Each row was made from one walk, in order. Every step used is in the known rows, and no mark comes twice. Write each row's walk.
Known rows:
H/G/R: [-0.02 -0.17 -0.33  0.02 -0.27  0.11  0.04  0.04 -0.28 -0.04 -0.13 -0.18
 -0.12  0.14 -0.53 -0.44 -0.02 -0.07  0.00 -0.06 -0.33 -0.38]
Z/G/R/S/T/H: [-0.08  0.26 -0.27  0.05 -0.19  0.06  0.20  0.14 -0.09  0.10 -0.20 -0.07
 -0.19  0.20 -0.07 -0.38 -0.28 -0.16 -0.07 -0.02  0.35  0.07]
R/S: [ 0.14 -0.04 -0.11 -0.13 -0.16  0.06  0.11 -0.19 -0.23  0.09 -0.21  0.02
 -0.45 -0.15  0.05 -0.45 -0.04  0.03  0.19 -0.26  0.24  0.03]
Z/G/R/S/T: [ 0.09  0.16 -0.32  0.10 -0.18  0.08  0.15  0.23 -0.32  0.11 -0.14 -0.02
 -0.23  0.08 -0.09 -0.45 -0.19 -0.07  0.05  0.06  0.18  0.00]
T/H/R: [-0.24  0.07 -0.04 -0.15 -0.19  0.08 -0.03 -0.43  0.46 -0.03 -0.30 -0.17
  0.09  0.21 -0.01 -0.26 -0.11 -0.05  0.08 -0.18  0.13 -0.09]
T/H/G: [-0.30 -0.05 -0.13 -0.17 -0.06  0.14 -0.11 -0.23 -0.02 -0.06 -0.20 -0.16
  0.03  0.26 -0.39 -0.44 -0.03 -0.08 -0.01 -0.32  0.01 -0.16]
H/R/S/T: [ 0.31  0.01 -0.20  0.07 -0.16  0.06  0.07 -0.22 -0.03  0.07 -0.29 -0.04
 -0.02  0.04  0.47 -0.22  0.08  0.00  0.07 -0.02  0.16  0.01]
S/T/H/R/G: [-0.08  0.10 -0.14 -0.34 -0.29  0.16 -0.28 -0.30  0.29 -0.09 -0.31 -0.08
  0.27  0.30  0.22 -0.18 -0.05  0.01  0.25  0.03  0.36 -0.05]
K/G/H/T/S: [-0.03 -0.08 -0.07 -0.20  0.45  0.21  0.15  0.23 -0.25  0.00  0.04  0.00
 -0.33  0.01 -0.44  0.06 -0.09 -0.22  0.03 -0.40 -0.11 -0.07]
R/S/T/H/G/K: [-0.06  0.03 -0.23 -0.10  0.09  0.05 -0.04 -0.05 -0.37  0.08 -0.27 -0.05
 -0.40  0.03 -0.07 -0.16  0.02 -0.05  0.08 -0.23  0.44  0.16]
S/T: [ 0.08  0.03 -0.22 -0.02 -0.19  0.16 -0.31  0.00 -0.17  0.00 -0.15  0.02
 -0.04 -0.02  0.09 -0.36  0.08 -0.13  0.45 -0.02 -0.07 -0.20]
Z/G/R: [-0.16  0.11 -0.25  0.00 -0.18  0.10 -0.01  0.16 -0.12  0.03 -0.09 -0.06
 -0.18  0.08 -0.47 -0.55 -0.27  0.00  0.15  0.07 -0.07 -0.17]
R/H/T: [ 0.15 -0.12 -0.10 -0.53 -0.07  0.16 -0.27  0.17  0.09 -0.15 -0.10 -0.06
 -0.17 -0.12 -0.28 -0.46  0.03 -0.10 -0.01 -0.13 -0.18 -0.01]
G/R/S/T/H: [ 0.08  0.11 -0.26  0.01 -0.47  0.03  0.28 -0.02  0.00  0.08 -0.29 -0.11
 -0.32  0.06  0.14 -0.20 -0.15 -0.28  0.01 -0.05  0.32 -0.08]
Z/G/H/R/S: [-0.09  0.23 -0.13  0.00  0.07  0.12  0.14 -0.05 -0.28  0.13 -0.10  0.07
  0.15 -0.09 -0.12 -0.43 -0.20  0.47 -0.11 -0.05  0.48  0.21]
R/G/H/T: [-0.09  0.11 -0.12 -0.66 -0.06  0.19 -0.21  0.05 -0.20 -0.08 -0.01  0.10
 -0.02 -0.18 -0.44 -0.33 -0.23  0.36  0.24 -0.20  0.39  0.08]
K/G/H/R/S: [-0.05  0.00 -0.03  0.00  0.18  0.24  0.13 -0.22 -0.26  0.13 -0.20 -0.05
 -0.06 -0.10  0.00  0.07 -0.01  0.20 -0.09 -0.25  0.27  0.05]
S/T/H/R/G/Z: [-0.13  0.10 -0.13 -0.41 -0.31  0.25 -0.32 -0.37  0.17 -0.11 -0.30 -0.01
  0.22  0.17  0.22 -0.20  0.00 -0.24 -0.01  0.06  0.38 -0.16]
R/G/K: [-0.24 -0.09 -0.10 -0.67 -0.11  0.12 -0.47 -0.15 -0.27 -0.06 -0.20  0.05
 -0.52 -0.17 -0.52 -0.28 -0.20  0.42  0.66 -0.05  0.41  0.06]
K/G/R/S: [ 0.03 -0.12 -0.15  0.02 -0.06  0.15  0.22 -0.05 -0.21  0.11 -0.24 -0.16
 -0.52  0.02 -0.17 -0.03 -0.09 -0.23  0.02 -0.25 -0.02 -0.14]
S/T/H/R/G/K: [-0.19  0.10 -0.15 -0.43 -0.12  0.12 -0.39 -0.23  0.17 -0.06 -0.33 -0.06
 -0.01  0.15 -0.01 -0.02 -0.10  0.12  0.39  0.07  0.48  0.06]
S/T/H: [-0.15  0.13 -0.15 -0.09 -0.21  0.14 -0.24 -0.12  0.10 -0.02 -0.22 -0.05
  0.02  0.13  0.11 -0.29 -0.02 -0.25  0.34 -0.11  0.14 -0.12]

Which walk is each row?
[ 0.02  0.27 -0.20  0.09  0.06  0.16  0.04  0.06 -0.35  0.13 -0.10  0.09
  0.23 -0.04  0.09 -0.36 -0.12  0.36 -0.06  0.07  0.45  0.21] | Z/G/H/R/S/T
[ 0.05  0.04 -0.11  0.09  0.16  0.27  0.02 -0.12 -0.32  0.13 -0.20 -0.03
  0.07 -0.04  0.21  0.14  0.07  0.10 -0.03 -0.15  0.28  0.04] | K/G/H/R/S/T
[ 0.25 -0.11 -0.42  0.12 -0.26  0.09  0.19  0.12 -0.47  0.03 -0.18 -0.12
 -0.18  0.13 -0.13 -0.33  0.06 -0.13 -0.13 -0.04 -0.06 -0.22] | H/G/R/S/T
[-0.13  0.03 -0.33  0.03 -0.27  0.13 -0.05  0.03 -0.06 -0.05 -0.21 -0.18
  0.08  0.33 -0.18 -0.26  0.00 -0.30  0.02 -0.04 -0.03 -0.29] | S/T/H/G/R
[ 0.31 -0.30 -0.11 -0.59 -0.03  0.10  0.00  0.28  0.07 -0.21 -0.05 -0.06
 -0.39  0.04 -0.28 -0.39  0.01 -0.27  0.01 -0.16 -0.26 -0.08] | R/H/T/S
[-0.04  0.04 -0.17  0.05 -0.08  0.18  0.18 -0.06 -0.05  0.10 -0.30 -0.20
 -0.36  0.18  0.03  0.11 -0.08 -0.44 -0.03 -0.21  0.18 -0.08] | K/G/R/S/T/H
[-0.06  0.15 -0.16 -0.22  0.33  0.10  0.16  0.42 -0.28  0.00  0.14  0.11
 -0.15  0.01 -0.56 -0.44 -0.29  0.05  0.03 -0.19  0.06  0.09] | Z/G/H/T/S
[-0.30  0.20 -0.13 -0.11  0.06  0.20 -0.16  0.12 -0.39  0.07  0.02  0.11
  0.07 -0.15 -0.46 -0.57 -0.23  0.38  0.20 -0.07  0.28  0.05] | Z/G/H
[ 0.18 -0.34 -0.14 -0.35  0.05  0.19  0.16  0.33  0.03 -0.13 -0.11 -0.21
 -0.52  0.18 -0.45  0.02 -0.04 -0.50 -0.10 -0.15 -0.42 -0.22] | K/G/R/H/T/S
[-0.44 -0.05 -0.15 -0.26  0.11  0.07 -0.23 -0.15 -0.14 -0.02 -0.22 -0.13
 -0.32  0.12 -0.63 -0.26 -0.06  0.05  0.16 -0.27  0.15 -0.02] | T/H/G/K
[ 0.08  0.03 -0.23 -0.03 -0.07  0.10  0.06 -0.11 -0.25  0.05 -0.25 -0.08
 -0.11  0.18  0.15 -0.32  0.06 -0.16 -0.07 -0.27  0.30  0.04] | R/S/T/H/G
[-0.23 -0.17 -0.23 -0.18  0.15  0.10 -0.31 -0.01 -0.47 -0.01 -0.14 -0.05
 -0.39 -0.05 -0.68 -0.32  0.03  0.20  0.29 -0.17 -0.08 -0.12] | H/G/K
[ 0.15 -0.11 -0.23 -0.36 -0.06  0.08  0.19  0.52  0.00 -0.14 -0.01 -0.09
 -0.36  0.19 -0.55 -0.48 -0.23 -0.23 -0.14  0.06 -0.22 -0.08] | Z/G/R/H/T/S
[-0.13 -0.02 -0.23 -0.07 -0.26  0.05  0.31 -0.15 -0.07  0.01 -0.26 -0.21
 -0.22  0.23 -0.32 -0.32 -0.13 -0.17 -0.25 -0.27  0.17 -0.11] | T/H/G/R/S
[ 0.02  0.01 -0.22 -0.13 -0.11  0.19  0.03 -0.19 -0.36  0.03 -0.23  0.01
 -0.16  0.05  0.18 -0.35  0.13 -0.40 -0.32 -0.23  0.33 -0.06] | R/S/T/H/G/Z
[-0.11  0.03 -0.24 -0.04 -0.08  0.17 -0.24 -0.08 -0.11 -0.05 -0.19 -0.11
  0.14  0.29 -0.09 -0.33  0.09 -0.22  0.10 -0.15  0.01 -0.18] | S/T/H/G
[ 0.21 -0.13 -0.16 -0.28  0.17  0.00  0.20  0.22  0.04 -0.09  0.00 -0.01
 -0.51  0.09 -0.31 -0.31 -0.10 -0.38  0.17 -0.34 -0.37 -0.13] | H/T/S
[ 0.05 -0.04 -0.12 -0.69 -0.03  0.15  0.03  0.14 -0.23 -0.12  0.03  0.11
 -0.19 -0.06 -0.45 -0.28 -0.25  0.23  0.26 -0.21  0.32  0.02] | R/G/H/T/S
[-0.04 -0.25 -0.11 -0.24 -0.21  0.28 -0.17  0.05 -0.06 -0.07 -0.22 -0.22
 -0.29  0.04 -0.36 -0.11  0.01 -0.19  0.05 -0.02 -0.20 -0.26] | K/G/R/H
[ 0.08  0.00 -0.13 -0.29  0.12  0.06  0.22  0.28 -0.19 -0.03  0.08  0.08
 -0.28 -0.12 -0.39 -0.26 -0.16 -0.04  0.10 -0.28 -0.02 -0.07] | G/H/T/S
[-0.22 -0.14 -0.03 -0.19  0.11  0.36 -0.29 -0.24 -0.29  0.01 -0.15 -0.01
 -0.35 -0.11 -0.24 -0.17  0.12 -0.47 -0.01 -0.26 -0.13 -0.33] | K/G/Z
[-0.25  0.03 -0.25 -0.13  0.07  0.13 -0.36  0.00 -0.22 -0.02 -0.21 -0.09
 -0.14  0.14 -0.29 -0.16  0.05 -0.11  0.24 -0.11  0.16 -0.06] | S/T/H/G/K
[-0.20 -0.02 -0.04 -0.01  0.16  0.28 -0.10 -0.21 -0.15  0.06 -0.16 -0.07
  0.11 -0.03 -0.18  0.04 -0.01  0.17  0.07 -0.17  0.06 -0.10] | K/G/H/R
[-0.34  0.10 -0.15 -0.18  0.25  0.09 -0.34  0.12 -0.33  0.07 -0.09  0.06
 -0.47 -0.11 -0.65 -0.43 -0.21  0.26  0.45 -0.04  0.15  0.13] | Z/G/K
[-0.08  0.13 -0.16 -0.02 -0.21  0.12 -0.18 -0.25  0.31 -0.02 -0.29 -0.12
  0.21  0.24  0.28 -0.17  0.02 -0.18  0.16 -0.02  0.12 -0.11] | S/T/H/R
[ 0.14 -0.03 -0.23 -0.03 -0.44  0.01  0.33 -0.05 -0.14  0.08 -0.23 -0.09
 -0.48 -0.10 -0.10 -0.34 -0.16 -0.08  0.07 -0.10  0.11 -0.14] | G/R/S
